Each row comes from the steps of one walk. Every step used is in the known rows, and no mark comes twice. Write the walk behind each row, first mark first.
Known rows
sufud -> vemep: [ 17  -5  -1  12  -4   4  -6  -7  20  -5  -9 -20  18  -6  -1   4 -16 -16
  18   4   2   3 -16  16   9  -2   9   4  10  -7  14  23  -4]
kapa -> mibu -> vemep -> vedasi: [-17   2 -11   8  24 -19  -4  -6  -7   4  14  34   6  21 -28 -16 -42  12
 -11  10  25  -5  -4 -15 -16  14   5  -3  13   7 -25 -34   5]
mekag -> bisu: [ 32  -9  16 -26  10  16  24 -23  13 -32 -33 -66  24   7  20  -5  10  13
 -49   8 -35   1  -3 -16   4 -18   6  -5  21 -47   5  59   9]
bisu -> mekag: [ 37   5   5 -20  -6   5  33 -39  10 -20 -72 -44  28   5  14  -7  18   7
 -35   5 -22   9  -9  -2  18 -19   5 -12   0 -22 -26  39  13]
segipes -> sufud -> vemep -> lugom: [  2  -1  17  14 -25   4 -14  21   9   5 -11  12   2 -33   4   9 -42 -25
  55  -9  -3   7 -41   7  -3  -6   1  -3 -19  -4  16   7  -6]
ruta -> vemep -> lugom -> natimi: [  6 -11 -13  10 -60  -5 -10 -59  19  16  -4   9 -30 -21  18  12 -10   8
 -16 -24  -2 -23 -28  -1  -2   7   6 -18   3  22  20  -9 -11]
pivanoz -> mibu -> vemep: [ 13  -3 -20  -6  17 -24   5  17  -5   7  40   7   5  15  -1 -22  -5  18
   7   0   5   9  14  -7  -5  10  -7   7   3 -13  -6   5   3]
vizozim -> mibu: [  5   0  -7  -9  14 -13   3 -23 -11 -15  -2 -51  28  19  -6  -3  17   2
 -23  12  -2   1  25 -17   1   0  -2  -4  14 -39 -24  49   5]
natimi -> lugom: [ 10 -14  -1  -9  11   4  10 -37  -3  -9   1 -37  -4  -3  17  31   1 -11
  -4 -20   2  -5   8  -1  15   0   5  -8  -7  -6   8  43 -11]
natimi -> vemep -> vedasi -> pivanoz: [-40   9 -19  26  46  11 -20  21 -10   5 -23  41   1  26 -15   0  35   6
 -10  19  24  -8  -3  26  23   2  17  -2   0  40  10 -62  12]
pivanoz -> mibu -> vemep -> natimi: [  9  -2  -6   8 -31 -26   8  10  11  12  42  -7 -13  -5 -19 -16  -8  22
  11  -4   0   0   5 -15 -20  19   2   6 -14   3  -4 -12   6]
lugom -> vemep -> vedasi -> pivanoz -> mibu -> kapa: [-49  -2 -27  12  61 -10 -37  40 -21  10  60 -24  -1  38 -10   4  16  28
 -16  24  27   3  31 -24  12  17   6  19  19  10   9 -20  -7]
sufud -> segipes: [ 15  12  16 -15  -3  14  42  10  -6 -26  -8  -6  24  -7  -6  -5  -2 -22
  44   7 -19   0  -2   4 -12 -27  -4  -3   0 -23 -16  55   4]
ruta -> vemep: [ 28  -3 -10  13 -26   6  10 -18  14  -4 -13   2  -3   3  19 -11  48   7
 -21  -5  -5 -16 -11  22   0 -13  -6   0  13 -18  13  25   0]
ruta -> vemep -> mibu: [ -2  -6   6   5 -24   4   4   5   4 -16   1 -49  -6  15  21 -16  37   6
 -56   3  21  -8   7   1   5 -14  -6  14  22 -28   4  16   5]
vedasi -> pivanoz -> mibu -> vemep -> natimi: [-10   1 -17  16 -13 -26  -4  29   0  12  45  -1  -7   3 -17 -15  10  28
  17   1   5   3  12  -7  -3  22   8   6 -13  -3   5 -41  12]
vemep -> mekag: [ 34   8   8 -19 -20  19  30 -12  17 -22 -59 -51   0  -9  15  16  67  -4
 -49   1 -16  -6  19 -23   4   0 -14   1  -1 -25 -22  39  10]
sufud -> vemep -> vedasi -> pivanoz -> mibu -> kapa: [-41  -3 -20  28  56 -10 -42  36 -13   9  54 -48   3  33 -26   4  19  14
  -1  22  41   9  23 -20  19  12  16  26  13  -8  14  -3  -4]
natimi -> lugom -> vemep -> mekag -> bisu: [ 19 -22   7 -31 -12  29  -6 -27  20 -19 -49 -20   1 -14  45  16  10  13
 -78 -11 -49   1 -13 -25   8   6   1   0  13  -8  21 -13  -4]
kapa -> mibu: [  8   2  -1 -14  18 -13   8 -24 -13 -22  -6 -57  24  18  -3   3 -10   6
 -35   8  -1   1  30 -18  -4  -6   1  -3  20 -51 -20  58  -5]
vedasi -> pivanoz -> mibu: [ -8   6 -19  -2  42  -8  -3  25 -23 -10  20 -50  18  27   3  -1  49  19
 -10  12   6   3  37  -4  29  -2   5  12   9 -31   6  29  11]
vemep -> vedasi -> pivanoz -> mibu: [-28   8 -20  11  49  -4  -9  26 -23  -1  16 -26   7  32 -17  -2  42  18
  -8  18  23 -10  22  -8  26   5  12  14   9   1   1  -7  18]
vedasi -> pivanoz -> mibu -> vemep -> sufud: [  8  15   7  -7  26  -9  -4  46 -29  18  11  55  -1   7   3 -26  22  13
  21   3  -3  17  20  15   1  -8 -23   8 -11 -13  -7 -23  16]
natimi -> vemep -> mibu -> pivanoz: [-22   1  -1 -13  35   7 -19  32 -12  -5  21 -34   1  35   1 -11  17  10
 -45  16  29   9  23  -7  14   4   4  12   6  -1 -31 -44  11]
segipes -> sufud -> vemep: [ 14   9  12   9  -2  11   1  22  11 -10 -22   2  27 -21  -8  -4 -19 -32
  51   2 -10   4 -23  22   2 -16   1   6  -1 -18  -1  34   1]
vedasi -> vemep -> mekag: [ 40   5  -7 -14 -20   9  23   1  25   2 -49  -9  -5  -6  24   0  73  -2
 -27  -3 -16   8  13  -3   7   3 -16   4   0 -20   4   2   6]
vizozim -> mibu -> kapa: [ -6  -5  -6  -7  32 -18  -4 -12 -13 -12  33 -89  18  32 -10   5  23  10
 -31  17  13  12  44 -39  -7   3  -6   3  14 -56 -25  71 -11]
segipes -> sufud: [ 19  18  18 -15   8  12  34  17  -5 -23 -32 -17  21 -11   0  -2  15 -21
  30   1 -19  -5   4   4  -3 -24 -11  -4  -6 -37 -23  69   8]
vedasi -> vemep -> natimi -> lugom: [ 10 -16  -4   9 -29 -10   5 -31  18  19  16  -9 -26 -18   8  18   6  -6
  20 -26  -3   1  -5  10   2  14   9  -5 -20  14  33  -9 -12]

Which walk is each row?
[ -2   1 -17  -2  -6   3  -8 -41  14   6 -24  19  -9   1  -4   7  -1   0
 -24  -4  -1  -8   1  18   6   1  10 -14   4  43   5  -8  -9]
lugom -> natimi -> vemep
[-29  -3   0  -8  -7   2 -13 -15   5  -5  -7 -30 -12  14   3   0  -9   0
 -58   5  24  -3  17  -2  11  -2   8   2  12  28  -2 -17  -4]
lugom -> natimi -> vemep -> mibu
[  9 -12  -7 -15 -19  19  -8 -18  15  -3 -34   8 -13 -19  35  31  19  -5
 -41 -18 -20  -5   0 -12   8  19  -9  -1  -3  22   8 -23 -12]
natimi -> lugom -> vemep -> mekag
[  4 -13   9   4 -29  -1  11 -42  11  -3   8 -46 -20 -21  -1  34  -1  -7
   0 -24  -2 -12   0  -8   0   9  11  -8 -21  10  12  23  -9]
vemep -> natimi -> lugom
[-35  13 -12  25  44   3 -28  57 -20   4  10  15  18  10 -27 -12  14  -3
  38  16  20  -2  -1   9  22  -3  15  24   2   2   6 -22  17]
segipes -> sufud -> vemep -> vedasi -> pivanoz -> mibu
[-49  -8 -23  18  42   9 -32   2 -13   9   7  44  -1  12   4  19  -8   2
   5   0  15 -13 -13  13  27  19  18  -5   7  49  24 -75  -2]
natimi -> lugom -> vemep -> vedasi -> pivanoz
[  6 -15   5  18 -26  -3 -21  -6  18   9  -1 -12  -6 -20   9  17 -40 -13
  22  -7   6   6 -35   1   3   8   7  -6  -7   6  28  -4 -11]
sufud -> vemep -> lugom
[-17   6  -5  17  23  12  -7  -2   7   8 -28  38 -12  16 -21   0  14  -2
 -19  14  21 -14 -15  16  -1  -1   9  -3   1  55  -1 -32   5]
natimi -> vemep -> vedasi
[ 27  27  47 -25  -9  26  44  23 -18 -13 -33  31  12 -22  -6 -12   4 -32
  54   6 -30   5  -2  17 -21 -41 -25  -1 -13 -18 -26  53  10]
vemep -> sufud -> segipes
[ -8  -1 -30   3  35 -24 -10  35 -19   5  46  14  13  24   1 -23  12  26
  12   5  10  13  21   2  15  12   1   7   1 -18   3 -27  10]
vedasi -> pivanoz -> mibu -> vemep
[ 13  22  34 -22  -2   0  24  29 -30  -4  -1  78  17 -13 -14 -32 -44 -17
  52   5 -22  21  -1  11 -37 -28 -25  -1  -8 -30 -32   9   4]
kapa -> mibu -> vemep -> sufud -> segipes
[  7  26  31 -18 -18  25  17   1 -11   7 -37  84  -6 -25 -14 -11 -12 -29
  40   0 -27   3 -10  35 -20 -36 -15  -7 -16  34 -11   0   0]
lugom -> natimi -> vemep -> sufud -> segipes
[ 18  21  29 -20  -1   2  26  49 -27   5  13  74   4 -14 -12 -35 -13 -13
  66   3 -21  18  -1  14 -29 -29 -27   9 -17  -9 -23  12  11]
pivanoz -> mibu -> vemep -> sufud -> segipes
[-13 -10   7   7  -3  -3  -5  11   0 -13  38 -87 -12  27  16  -6  38  13
 -62  10  33   3  26 -25  -3  -8  -9  19  22 -45   2  40 -12]
ruta -> vemep -> mibu -> kapa
[-28   5 -21  19  39  -4  -5  21  -9   7   6  45   8  21 -15 -11   7  11
  17  12  24  -6  -8   8  13  14  12  -4   3  15  -2 -64  18]
mibu -> vemep -> vedasi -> pivanoz
[ 13  26  39 -14  -3  28  20  32 -16  -1 -39  80   1 -17  -6 -18   6 -29
  44   8 -25  13 -10  39 -23 -43 -23  -1 -21  15 -12  11   5]
natimi -> vemep -> sufud -> segipes
[ -9 -17  -4   8 -23 -27 -10 -36  -2   7  39  -6 -14 -12  -9  12 -52   8
  -2 -25   7   2   2 -14 -16  23  12  -7 -17   1   2 -22 -14]
kapa -> mibu -> vemep -> natimi -> lugom
[ -1 -13  -5  10 -44  -7 -22 -49  25  15   0  -8 -13 -27   1  24 -59 -11
  15 -18   3  -8 -29  -5   6  16  17 -14   1  29  21 -11 -15]
sufud -> vemep -> lugom -> natimi
[ 28   1   5   2 -30  19   0  -3  30 -11 -52 -30   6 -19   7  13  36 -14
 -27   1  -8   2  -6  -7   8   5  -3  11   2 -13  -1   7   4]
sufud -> vemep -> mekag
[ 33  14  26 -15  -2   2  20  15  -6  14 -18  61  -5 -11   6 -19  -3  -6
  22  -3 -12  11  -2  16 -18 -12 -29  -6 -12  -8 -19   0   9]
mibu -> vemep -> sufud
[ -5 -11  -5   0  -9 -32 -14  -7  -8   9  28  17  -5   1   7  -2 -62  15
  -3  -8   9  12  -8 -21 -19  16  -2 -14  -5 -19  -2 -22 -11]
kapa -> mibu -> vemep -> lugom
[-50  -9 -31  14  51  -5 -42  18 -26  16  37  22  -5  21  -1  11   4  16
  -1   0  19  -9   9   1  29  19  15  12   7  42  24 -55  -1]
natimi -> lugom -> vemep -> vedasi -> pivanoz -> mibu
[ -4   2  -9  11  15  -5  10   0   8   9   4  43  -5  10 -20 -12 -21   4
  11   6  21 -11 -19  -3 -11  13   2  -6   4  29 -17 -35  11]
mibu -> vemep -> vedasi
[ 13  -3   9  23 -50  -2   0 -11  33   2  -4 -34  -2 -24 -21   8 -14 -10
  20   1  -2  -5 -21   5  -7  10  14   3  -6   7  13   6   0]
sufud -> vemep -> natimi
[ 30  23  34 -20  -9  17  36  33 -11   8 -23  73   6 -19   3 -26  11 -30
  74   2 -31  18  -8  34 -18 -39 -29  -1 -12 -13  -3  21   6]
vedasi -> vemep -> sufud -> segipes
[-27 -14 -12   9  19  10 -19 -22   3  13   4  43 -14   1   0  24 -36  -6
   1  -7  10 -19 -24   3   5  18  10  -6   6  66  12 -44 -11]
natimi -> lugom -> vemep -> vedasi
[  8 -18  -1  23 -54   0  -2 -46  17   8  10 -10 -32 -22  10  18  22   2
 -11 -30  -2 -20 -19  11  -4   6   9  -3 -16  14  28  -1 -11]
ruta -> vemep -> natimi -> lugom
[ -5 -20 -13  -8   8   3 -15 -24   2   5  12  16  -2  -7  29  24 -32  -5
   0 -17 -12  -4 -10  10  10  12   1 -10   6  29  22 -11 -22]
natimi -> lugom -> vemep
[-37  -6   1  -5  11  -5 -19  -5   1  -5  30 -73 -18  27   0   8  -2   7
 -63  10  37   9  37 -27   2   2   4   9  13   4  -5  13 -19]
lugom -> natimi -> vemep -> mibu -> kapa
[ 16  -1   3   9 -41 -16  19  -4  23   7  15   5 -11 -15 -14  -8 -17  10
  18  -6  -5  -4 -10  -6 -23  18   1  -8 -13   4  -7 -16   5]
mibu -> vemep -> natimi
[  4  -4   0   3 -43  -2   2  -6  24   4   2  -5  -8 -18  -3   8 -18   5
   1   1 -20 -13 -11  -1 -17  17   2  -8   1  26   7 -15  -5]
lugom -> vemep -> natimi
[-10 -12 -15  -5 -28 -33 -15 -48   1  15  23  14 -12  -9  -2   7 -81  13
  -8 -20   5   0  -6 -27 -13  25   9 -22   2   9  -6 -29 -15]
kapa -> mibu -> vemep -> lugom -> natimi
[  3   9  35 -22  -8  26  11  16 -20   4 -10  83  -1 -31  12   2 -38 -32
  60 -11 -35   8 -18  27 -18 -25 -21  -4 -16  25   1  -3 -10]
natimi -> lugom -> vemep -> sufud -> segipes
